Known rows, with every way that one mark hangs from another
(girob semefa): 0.85, -1.41, -1.92, 1.24, 0.50, 1.36, 0.70, 0.84, 4.54, -0.70, 0.49, 0.39, 3.67, -0.21, 0.30, -1.55, 1.31, 1.81, 2.34, -1.21, -1.17, -1.12
(semefa (gavo kaso)): 0.02, -0.45, 1.00, -3.28, 1.09, 0.86, 1.47, -2.94, 2.30, -2.15, -0.51, -0.60, -0.13, 0.29, 2.25, -2.74, -2.21, -2.18, 1.31, -1.34, -0.92, -1.86
(bobolup kipiv (semefa (gavo (kaso vopi)))): -0.91, -0.41, 3.44, 1.20, -2.93, -1.18, -0.85, -1.46, -2.40, 0.50, 2.11, -0.05, -2.73, -1.37, 0.96, -1.03, 0.15, -2.16, 1.48, -3.60, -0.05, -0.29
(mapodi (bobolup (semefa dogidi vopi))): 0.01, 0.14, -0.19, 1.40, 1.50, -0.88, -1.23, 0.44, -2.82, -0.13, 1.78, 1.81, -0.35, -0.55, -0.32, -1.88, 0.71, 0.30, 0.09, -0.25, -1.43, -1.51
(dozup (bobolup semefa)): 1.10, -1.09, -5.10, -1.66, -2.09, -0.69, 2.49, 2.27, 2.59, 1.61, 0.03, -0.34, 1.62, -0.45, -3.11, -0.47, 0.92, 3.41, 2.63, -3.67, 0.55, 1.31
(girob kipiv (semefa dogidi gavo vopi)): 0.69, 0.60, 3.87, 1.80, 4.67, 0.59, -3.66, 0.10, 0.94, -1.67, -0.04, -0.58, -0.30, 0.07, 2.54, 3.20, -1.65, -2.90, -2.47, 4.27, 1.31, -0.04
(mapodi bobolup): -0.15, -0.10, -0.92, -0.69, -0.54, -0.47, 1.35, 1.64, -0.22, -0.34, 0.03, 0.12, 1.68, 1.01, -0.40, -2.88, 0.87, 1.35, 2.85, -0.16, -1.30, -2.14
(mapodi (bobolup kipiv)): -1.02, 0.74, 0.80, 1.30, -2.64, -1.70, 0.83, 1.87, -2.26, 0.24, 0.06, 0.03, 0.71, 1.27, -0.77, -1.22, 1.62, 1.72, 3.08, -0.12, -0.07, -1.42
(bobolup kipiv): -0.05, 0.70, -0.48, 0.51, -3.14, -1.24, 0.81, 0.28, 0.98, 0.86, -0.77, -1.61, 1.52, 0.95, -1.14, -0.68, 0.99, 1.16, 2.78, -0.92, 0.50, -1.14
(girob (kipiv bobolup) (semefa dogidi vopi)): -0.09, 0.52, 0.23, 2.32, 1.67, 1.35, -1.58, 1.52, -0.82, -1.18, -1.58, 0.90, 1.60, 0.77, -0.15, 3.78, -0.13, 2.21, -3.58, 5.87, 1.90, 2.69
(girob kipiv semefa): 0.97, -0.46, 0.20, 2.71, -1.06, 1.08, 0.05, 2.45, 2.99, -0.79, 0.53, -0.40, 3.17, -0.22, 0.86, 0.60, 1.50, 1.97, 2.56, 1.69, 1.38, 0.31
(dozup (bobolup (semefa dogidi))): 0.88, -0.30, -6.18, -0.54, -0.34, -0.15, 2.24, 0.76, 2.77, 0.59, 0.04, 0.94, 1.99, -0.27, -2.34, 0.32, 0.99, 3.03, 0.83, -2.14, 0.69, 1.00
(bobolup kipiv (semefa vopi)): 0.48, -0.05, 1.75, 1.55, -2.55, -2.34, -2.05, 0.55, -2.54, 2.51, 1.44, -1.28, -1.31, -1.11, -1.98, -0.18, 0.84, 0.09, 1.63, -3.03, 0.02, -0.03
(girob kipiv (semefa dogidi)): 0.68, 0.57, -0.96, 4.13, 1.00, 1.56, -0.25, 0.53, 3.30, -2.00, 0.67, 1.18, 3.60, 0.00, 1.95, 1.43, 1.49, 1.67, 0.26, 3.48, 1.61, -0.01
(girob (kipiv bobolup)): -0.25, 0.91, -1.21, -1.26, -3.48, 0.74, 2.16, 2.54, -0.14, 0.72, -2.66, -1.80, 1.87, 1.65, -1.24, 0.58, 0.79, 2.48, 0.40, 3.95, 1.63, 1.49
(kipiv bobolup): -0.45, -0.08, -3.75, -2.98, -2.17, 1.25, 3.08, 1.14, 0.93, 0.88, -3.21, -0.84, 2.28, 1.78, -2.06, -1.26, 0.66, 2.75, -0.37, 1.47, -0.96, 0.48
(dozup (bobolup kipiv)): 0.37, 0.00, -3.43, -1.28, -2.91, -1.73, 2.14, 2.41, 1.69, 1.06, -1.97, -1.42, 1.67, 1.29, -3.44, 1.74, 0.21, 3.52, 2.59, -1.63, 2.36, 1.62
(dozup (bobolup kipiv semefa)): 0.24, -0.32, -3.35, 0.26, -4.03, -1.85, 1.99, 2.52, 0.61, 2.26, 0.20, -0.51, 0.68, -0.22, -3.48, 1.21, 1.69, 3.56, 3.06, -3.63, 1.78, 1.82
(girob kipiv): 1.16, 0.85, -0.33, -0.34, -2.19, 0.05, 0.90, 1.60, 1.86, 0.18, -1.00, -2.37, 2.26, 0.72, -0.13, -0.59, 0.47, 0.90, 2.56, 1.96, 1.66, -0.52
(mapodi (bobolup kipiv (semefa gavo vopi))): -0.97, 0.28, 4.87, 1.18, -0.76, -2.51, -2.01, 1.42, -5.19, 1.68, 1.78, -0.35, -3.33, -0.15, -0.20, -0.36, 0.51, -1.79, 1.32, -1.47, -1.13, -1.30
(mapodi (bobolup semefa)): -0.14, -0.53, -0.84, 1.02, -1.75, -0.52, 1.10, 1.77, -1.50, 0.85, 2.06, 1.17, 0.71, -0.51, -0.50, -3.48, 2.41, 1.45, 3.22, -2.12, -2.03, -1.85

Rows
-1.01, 0.54, -2.40, -1.31, -0.10, 1.59, 2.06, -0.76, -0.11, 1.29, -1.02, 0.94, -0.31, 0.69, 0.02, -0.68, 1.27, -0.05, -2.74, 1.20, -1.91, -0.19 => (kipiv (bobolup (semefa dogidi gavo)))
0.14, 1.03, 0.51, 2.95, -0.47, -1.87, -2.36, -1.36, -2.26, 1.33, 1.43, 0.41, -0.88, -0.99, -0.99, 0.60, 0.79, -0.16, -0.70, -1.09, 0.24, -0.30 => (bobolup kipiv (semefa dogidi vopi))
0.80, 1.17, 1.97, -2.93, 6.71, -0.21, -3.34, -3.07, 0.75, -1.10, -1.76, -1.47, -1.69, 1.04, 1.46, 0.58, -3.72, -5.26, -3.96, 2.40, -0.98, -2.35 => (semefa dogidi gavo vopi)
-0.16, 1.31, 3.29, 1.60, 1.31, -1.73, -3.12, -2.02, -2.54, 1.38, 1.19, -0.46, -3.21, -0.66, 0.54, 1.23, -0.26, -3.64, -1.87, -0.79, -0.33, -1.00 => (bobolup kipiv (semefa dogidi gavo vopi))
-0.07, -0.95, 2.18, -3.51, 1.40, 0.51, -0.47, -2.30, 1.02, -2.38, -0.63, -1.09, -1.07, 0.21, 1.82, -2.19, -3.23, -3.43, 0.20, -1.19, -0.65, -1.31 => (semefa (gavo (kaso vopi)))
0.30, 0.90, 1.70, 2.82, 2.73, 1.56, -1.06, -0.22, 3.03, -1.79, 0.44, 0.35, 1.19, 0.26, 3.36, 2.04, 0.35, -1.72, -0.79, 3.91, 0.99, -0.87 => (girob kipiv (semefa dogidi gavo))
-0.22, 1.25, -1.56, 3.92, -2.44, -0.86, 0.39, -1.52, -0.14, 1.19, 1.83, 1.26, 0.69, -0.72, -0.21, -0.58, 2.72, 0.86, 1.00, -1.60, 0.06, -1.22 => (bobolup kipiv (semefa dogidi))
-0.46, 0.46, 2.54, 1.03, -2.56, -1.26, -0.11, -0.20, -0.58, 2.64, 1.67, -1.22, -2.02, -0.70, 0.47, -0.73, 1.69, -2.27, 2.17, -3.12, -0.98, -1.54 => (bobolup kipiv (semefa gavo))
-1.16, -1.06, -0.35, -2.38, -1.95, 1.26, 1.44, -0.30, -2.00, 0.45, -0.77, 0.38, -1.33, -0.03, -0.60, -1.41, -0.24, 0.03, -1.59, -0.62, -1.45, 1.26 => (kipiv (bobolup (semefa (gavo (kaso vopi)))))
-1.03, 1.03, -0.24, 4.06, -2.04, -1.37, 0.48, 0.52, -3.12, 0.53, 2.29, 2.38, 0.03, -0.09, -0.06, -1.16, 3.02, 1.57, 1.75, -0.57, -0.55, -1.56 => (mapodi (bobolup kipiv (semefa dogidi)))
0.66, -0.65, 3.56, -4.42, 3.44, -0.42, -1.73, -2.76, -0.43, -2.13, -1.10, -1.78, -2.09, 0.03, 1.25, -1.24, -4.73, -3.67, -0.76, -0.85, -0.52, -0.91 => (semefa (gavo kaso) vopi)
-0.36, 0.76, 0.66, -0.86, -3.11, 0.73, 1.57, 2.05, -1.20, 1.69, -1.02, -1.61, -0.47, 0.60, -0.20, 0.60, 1.28, 0.44, 0.00, 2.56, 0.63, 1.11 => (girob (kipiv (bobolup (semefa gavo))))
-0.65, 0.42, -0.68, -2.05, 1.35, 0.84, -0.11, -0.74, -1.89, 1.33, -1.50, 0.20, -1.63, 0.53, -0.71, 0.27, -0.33, -1.00, -4.03, 1.61, -1.68, 0.60 => (kipiv (bobolup (semefa dogidi gavo vopi)))
-0.88, 0.92, 0.92, 1.88, 1.58, 2.38, 0.34, 0.75, 1.20, -1.18, -1.20, 0.93, 0.80, 1.15, 2.33, 3.30, 0.76, -0.16, -2.98, 5.82, 1.00, 1.10 => (girob (kipiv bobolup) (semefa dogidi gavo))
-0.23, -0.33, -0.65, 1.90, -2.45, 1.78, 1.40, 3.21, 1.08, -0.16, -1.16, 0.14, 2.83, 0.76, -0.15, 1.77, 1.86, 3.67, 0.41, 3.64, 1.38, 2.18 => (girob (kipiv bobolup) semefa)
-0.18, -0.65, -1.92, -2.10, -1.81, 0.42, 0.69, 1.26, -1.97, 2.15, -1.43, -0.61, 0.13, 0.16, -2.72, -0.90, 0.56, 1.96, -1.32, -0.21, -1.40, 1.52 => (kipiv (bobolup (semefa vopi)))
0.24, 0.59, 1.84, -2.76, 6.10, 0.19, -2.20, -5.00, -0.08, -3.65, -1.16, 0.32, -1.64, 0.27, 2.47, -0.25, -4.72, -3.96, -3.67, 1.62, -0.19, -1.35 => (semefa dogidi (gavo kaso) vopi)
-1.37, 0.20, -2.39, -1.18, -0.40, 1.88, 2.73, -2.15, -0.72, -0.34, -0.53, 1.97, -0.34, 0.16, 0.59, -1.21, 0.59, 0.72, -2.44, 0.76, -1.52, 0.44 => (kipiv (bobolup (semefa dogidi (gavo kaso))))
-0.37, 0.36, -1.83, 2.18, -0.06, -0.13, 0.87, 0.27, -1.14, -0.16, 2.10, 2.37, 0.94, -0.38, 0.28, -2.79, 2.44, 1.19, 1.35, -0.63, -1.79, -2.14 => (mapodi (bobolup (semefa dogidi)))
0.14, 0.44, 0.07, -0.51, -3.11, 0.11, 0.33, 2.43, -2.51, 1.68, -1.22, -1.65, -0.03, 0.30, -1.67, 0.89, 0.70, 1.78, -0.42, 2.61, 1.28, 2.16 => (girob (kipiv (bobolup (semefa vopi))))
-0.40, 0.39, 0.56, -1.76, 4.13, 1.12, -0.86, -4.65, 1.34, -3.84, -0.61, 0.99, -0.62, 0.38, 2.95, -1.17, -3.17, -3.73, -2.72, 1.13, -0.29, -1.76 => (semefa dogidi (gavo (kaso vopi)))
0.01, 0.22, 4.47, 0.24, -0.84, -2.25, -2.75, -0.11, -2.69, 2.70, 1.24, -2.03, -3.55, -0.84, -0.45, 0.35, -0.34, -3.28, 0.52, -2.65, -0.65, -0.84 => (bobolup kipiv (semefa gavo vopi))
-0.21, -0.32, 4.23, -0.45, 1.33, 0.94, -2.01, 2.68, -1.37, 0.28, -1.72, -1.61, -1.08, 0.88, 0.50, 3.64, -1.17, -0.97, -2.35, 4.38, 1.06, 2.26 => (girob (kipiv bobolup) (semefa gavo vopi))
0.98, -0.24, -2.22, -2.46, 2.57, -1.01, -0.55, 0.30, 0.84, 0.77, -0.49, -0.44, -1.23, -0.20, -1.80, 1.71, -1.51, -0.51, -1.40, -1.54, 0.41, 0.86 => (dozup (bobolup (semefa dogidi gavo vopi)))
0.87, -1.46, -1.07, -3.28, 0.50, -1.00, 0.37, 0.57, 0.10, 0.35, 0.04, -0.51, -1.50, -0.82, -1.78, 0.45, -2.19, 0.57, 0.73, -3.53, 0.77, 1.90 => (dozup (bobolup (semefa (gavo kaso) vopi)))
-0.22, -0.99, 0.51, 1.23, 4.23, 1.94, -1.14, -3.01, 2.88, -3.89, 0.75, 2.40, 1.02, -0.42, 3.20, -0.33, -1.50, -1.77, -1.71, 0.42, -0.63, -0.89 => (girob (semefa dogidi (gavo (kaso vopi))))
-0.29, -0.55, -1.21, -0.67, -2.98, -1.54, 2.04, 0.64, -0.02, 0.81, 0.50, -0.02, -1.21, -0.47, -1.57, 1.20, 0.16, 1.70, 2.30, -3.89, 1.69, 1.87 => (dozup (bobolup kipiv (semefa (gavo kaso))))
-0.32, -0.26, 4.56, 0.46, -1.29, -1.96, -1.93, -1.82, -3.49, 0.69, 1.72, -0.53, -3.62, -1.37, 0.29, -0.20, -1.07, -2.32, 0.78, -3.32, -0.06, 0.05 => (bobolup kipiv (semefa (gavo kaso) vopi))
-1.11, -0.61, -1.36, -2.29, -2.11, 1.44, 2.96, -0.68, -0.90, 0.57, -0.64, 0.72, -0.62, 0.07, -0.18, -1.86, 0.60, 0.96, -0.63, -0.69, -1.66, 0.81 => (kipiv (bobolup (semefa (gavo kaso))))
-0.22, 0.64, -2.18, 0.27, -0.95, -1.37, 1.12, 0.49, 0.61, 1.48, 0.02, 0.21, -0.90, 0.14, -1.47, 2.39, 0.72, 0.61, 0.35, -1.83, 1.35, 1.02 => (dozup (bobolup kipiv (semefa dogidi gavo)))
-0.49, 0.71, -1.89, 3.32, -0.18, 2.31, 1.12, 1.41, 1.27, -1.34, -1.04, 1.78, 3.14, 0.87, 0.80, 2.63, 1.91, 3.28, -1.85, 5.45, 1.62, 1.92 => (girob (kipiv bobolup) (semefa dogidi))
1.25, -0.43, -4.43, -1.32, 1.08, -0.97, 0.10, 0.82, 0.96, 0.79, -0.36, 0.32, 0.74, -0.43, -2.96, 1.14, -0.68, 2.13, -0.51, -1.68, 0.98, 1.70 => (dozup (bobolup (semefa dogidi vopi)))
0.52, -1.87, 2.90, -0.78, 3.65, 0.81, -1.97, -1.37, 1.43, -2.38, 0.37, 0.23, -0.18, -0.77, 1.83, -0.40, -2.64, -1.62, -0.18, -1.14, -0.89, -0.28 => (girob (semefa (gavo kaso) vopi))
0.41, -0.06, 1.25, -0.54, 3.37, 0.10, -1.65, -4.06, -0.79, -1.43, 1.65, 1.29, -1.99, -1.57, 1.80, -1.42, -1.84, -3.01, -1.85, -1.35, -1.17, -1.15 => (bobolup (semefa dogidi (gavo kaso) vopi))
0.56, -0.08, -3.80, -1.51, 1.08, -0.19, 1.55, 0.25, 2.53, 0.78, -0.06, 0.34, 0.00, -0.12, -0.99, 0.77, 0.16, 0.32, 0.01, -1.82, 0.15, 0.32 => (dozup (bobolup (semefa dogidi gavo)))
0.08, -1.01, 4.04, 1.42, 0.54, 1.20, -1.38, 0.50, 1.10, -2.54, 0.94, -0.14, 0.16, -0.56, 2.85, 0.98, -1.18, -1.36, 0.84, 1.39, 1.67, 0.73 => (girob kipiv (semefa (gavo (kaso vopi))))
0.21, -1.30, 1.30, -1.10, -0.41, 0.30, -0.26, -1.71, 0.02, -0.26, 1.94, 0.09, -1.51, -1.60, 1.28, -3.05, -0.61, -2.56, 1.11, -3.66, -1.58, -1.05 => (bobolup (semefa (gavo (kaso vopi))))
1.10, -0.68, -1.10, 1.69, 4.38, 0.84, -2.45, -0.94, 2.74, -1.71, -0.06, 1.21, 2.46, -0.23, 0.48, 0.48, -0.77, 0.37, -1.55, 1.02, -0.64, -0.66 => (girob (semefa dogidi vopi))
